Every row comes from one small tree of marks. The marks that hang from a mark follow it in brackets, in alphabetical order. Every link used is in the known rows. Which tree was each row made from?
In the rows, zero is written as 128.
Known rows:
kidid[supan zuneba[rebo]]: [174 143 116 125 113 139 120 101 168 188 118  79 158 149 130 138 139  92
 101 112 101 105 176 195  76  98]
sukid[zuneba[sesego[kigev] zugan]]: [154 126 153 126 174 138 136 150 148  72 108 162 115 132 127 134  78 127
 121  98 137 134 128  90 136 102]
rebo[zuneba[zugan[supan]]]: [175 115 106 113  44 140 156 154 129 159 133 160 120  90 125 111  84  91
 106 153 198 103 175 139 137 175]
zugan[kigev[sesego] supan[sukid]]: [139 149 155 141  62 151 178 116  93 147 167 171 133  98 113  97 190 153
 119 151 149 116  79 156  98 134]
zuneba[zugan]: [142 100 122 144  97 123 147 157 166 141 144 125 125 106 103 128  91  96
 124 124 157 113 158 141 114 151]
sesego[kigev supan[sukid] zuneba]: [ 96 115 111 145 181 156 106 106  58 109 112  99 121 123 148 101 189 176
 136 117 109 121  30  78 118 125]
kidid[supan zuneba[rebo zugan]]: [189 135 127 150  95 133 161 129 176 179 112  88 154 130 138 133 124  76
 101  90 110 133 209 155  97 107]
sukid[zuneba[rebo sesego zugan[supan]]]: [151 145 164  93 106  96 166 141 105 102 133 186 106 139 103 167  65 125
 150 104 143 185 221 103 219  97]
sukid[zuneba[rebo sesego[kigev supan]]]: [124 143 150 134 213 120  89 122 101  72 118 143 119 172 138 162 122 147
 138 135  98 154 134 106 168 111]
kigev[sesego[supan zuneba]]: [ 93  95 101 207 126 158 140 120 147 125 130  88 137 135 131 162 141 148
 146 173 152 147  90 137 172 122]
zugan[kigev]: [134 120 149 134 104 120 138 146 151 142 158 124 158 137 112 124 138 126
 100 160 125  98 104 175  75 127]
supan[sukid[zuneba[sesego zugan]]]: [121 139 108  96 123 125 151 136 106 129 112 163 125  95 117 100 108 110
 175  98 122 158 147  93 141 126]
sukid[zuneba]: [149 112 118 101 146 145 119 114 130 146 135 118 156 122  99 150  93 114
 145 135 157 109 130 179 106 103]
supan[sukid[zuneba[zugan]]]: [151 123 108 101 125 147 158 129  91 149 123 137 141  72 111 104 125 111
 172  88 150 142 142 119 103 130]
supan[sukid[zuneba]]: [137 132 102  77 146 151 117  96  82 162 134 127 150  90 105 106 142 123
 170 108 140 115 108 159  81 115]
zuneba[zugan[kigev[sesego]]]: [151 118 165 200  79 137 200 166 196 128 153 131 146 107 126 132 134 117
 106 144 162 135 135 154  96 144]
kidid[zuneba[rebo]]: [174 124 129 117 104 117 101 114 172 180 139  86 139 145 104 148 140 128
 100 113 116 111 180 213  99 126]
sesego[kigev supan zuneba[rebo]]: [118 117 153 161 200 128  98 116 104  92 123  80 114 167 152 167 156 175
 116 114 112 145 102 103 150 106]
zugan[kigev supan[sukid]]: [131 142 148  95  66 120 157 126  58 149 166 171 135 107 105  86 174 146
 118 142 126 100  81 137  92 137]
zuneba[rebo sesego zugan]: [123 141 154 135 115  85 133 160 177 117 137 139  95 142 118 146  91 110
 125 108 116 163 219 120 164 143]
sesego[kigev zuneba]: [137 109 150 131 183 154 106 108 140 105 121  92 123 147 135 143 129 169
 100 101 144 107  66 125 101  85]
sukid[zuneba[sesego]]: [121 128 117  98 146 125 110 123 146 120 126 148 141 145 104 149  77 113
 149 144 128 128 136 150 147 103]
zuneba[sesego[supan]]: [ 68 111  89 156 113 106  96 154 137 115 136 142 119 154 111 132 109 105
 138 195 100 115 119 123 176 164]
rebo[supan zuneba[zugan]]: [139 109  89 100  69 116 149 140 224 174 104  92 158  86 181 122  73  62
  99 160 204  95 188 143 104 197]
zugan[kigev[sesego]]: [140 128 158 179  98 148 159 136 183 140 158 125 156 126 119 137 152 130
 101 166 151 111 104 194  76 133]
zuneba[sesego[kigev supan[sukid]] zugan]: [ 92 130 114 164 142 124 124 160  91  82 113 166  91 113 143  80 154 125
 133 128  93 125  86  44 145 180]

Write each row's tree:
[138 130 158 135 109 103 185 173 148  99 126 168 157 139 124 130  88 113
 139 137 118 164 144 109 145 102] => sukid[zuneba[sesego zugan[kigev]]]
[ 85 130 109 128 149 117 112 105  62 146 128  82 124 125 141 130 191 164
 170 113  94 172 125 108 156 128] => sesego[supan[sukid] zuneba[rebo]]
[128 171 147  52 125 111 121  94  51 128 137 184 109 127 105 130 130 151
 166 101 117 164 165 120 176 100] => zugan[supan[sukid[zuneba[rebo sesego]]]]
[133 139  91 132  93 140 118 118 186 164 104 117 154 158 130 117 107  76
  97 148  86  94 131 159 110 100] => kidid[supan zuneba[sesego]]
[101 135 118 194  96 145 156 135 105 140 152 131 151 101 136  99 216 139
 140 181 117 124  62 147  94 172] => zugan[kigev[sesego[supan[sukid]]]]
[155 158 174  96 212 126  89 111 135  84 119 142 114 168 129 164 110 151
 121  93 114 141 149 132 130  83] => sukid[zuneba[rebo sesego[kigev]]]
[ 93 120 120 164 166 124  83 146 130  75 125 148 105 160 130 127 120 128
 107 171 102  97  76  99 149 154] => zuneba[sesego[kigev supan]]
[ 95 112 124 153 151 112 113 119 110 129 131  75 130 160 133 171 141 155
 147 137 111 167 143 128 179 113] => sesego[supan zuneba[rebo]]
[155 125 129 129 133 134  88 124 184 115 114 131 120 163 122 117 122 139
  73 124 103  78  95 154 104 118] => kidid[zuneba[sesego[kigev]]]
[138 154 145  64 158 148 113  97  46  91 123 199 104 122 116 103 129 159
 133 103 128 112  73  91 136  96] => zugan[supan[sukid[zuneba[sesego[kigev]]]]]
[145 131 181 123 202 135 102  99 137 105 127  80 111 163 143 167 143 181
 101  72 128 137 117 134 108  77] => sesego[kigev zuneba[rebo]]
[111 147 101  74 142 133 110 105  98 137 120 155 131 114 109 106 123 124
 172 120 112 133 115 131 120 115] => supan[sukid[zuneba[sesego]]]
[ 84 137 120 148 133  86  90 142 136 116 140 133 109 165 119 155 120 116
 138 167  89 150 170 133 186 155] => zuneba[rebo sesego[supan]]
[109 146 164  68 187 116 112  71 141 134 104  60 129 126 192 133 169 176
 108  60 138 135 109  98  96 101] => sesego[kigev zuneba[rebo[supan[sukid]]]]
[104 110 126 187 142 115 124 177 137  65 119 158  95 146 136 119 103 114
 111 151 111 122 108  62 167 166] => zuneba[sesego[kigev supan] zugan]
[165 136  92  93  41 148 156 133  83 174 126 165 111  58 132  71 133 103
 129 130 178 111 153 120 113 188] => rebo[zuneba[zugan[supan[sukid]]]]
[105  94 125 170 181 146 104 126 108  92 117  90 128 154 141 143 142 166
 113 140 124 116  50  98 139 114] => sesego[kigev supan zuneba]
[ 70 124  82 157  93 108 137 165  98 120 126 161 102 106 125  85 137 100
 163 150  92 146 128  68 173 188] => zuneba[sesego[supan[sukid]] zugan]
[114 140  69  56  84 130 107  92 169 201 106  88 161  70 182  85 138  89
 116 154 176  79 132 162  61 198] => rebo[supan[sukid] zuneba]
[140 115 155 139 134 111 156 135 148 134 126  84 119 136 130 165 110 144
 136  79 137 181 193 120 156  99] => sesego[zuneba[rebo zugan]]
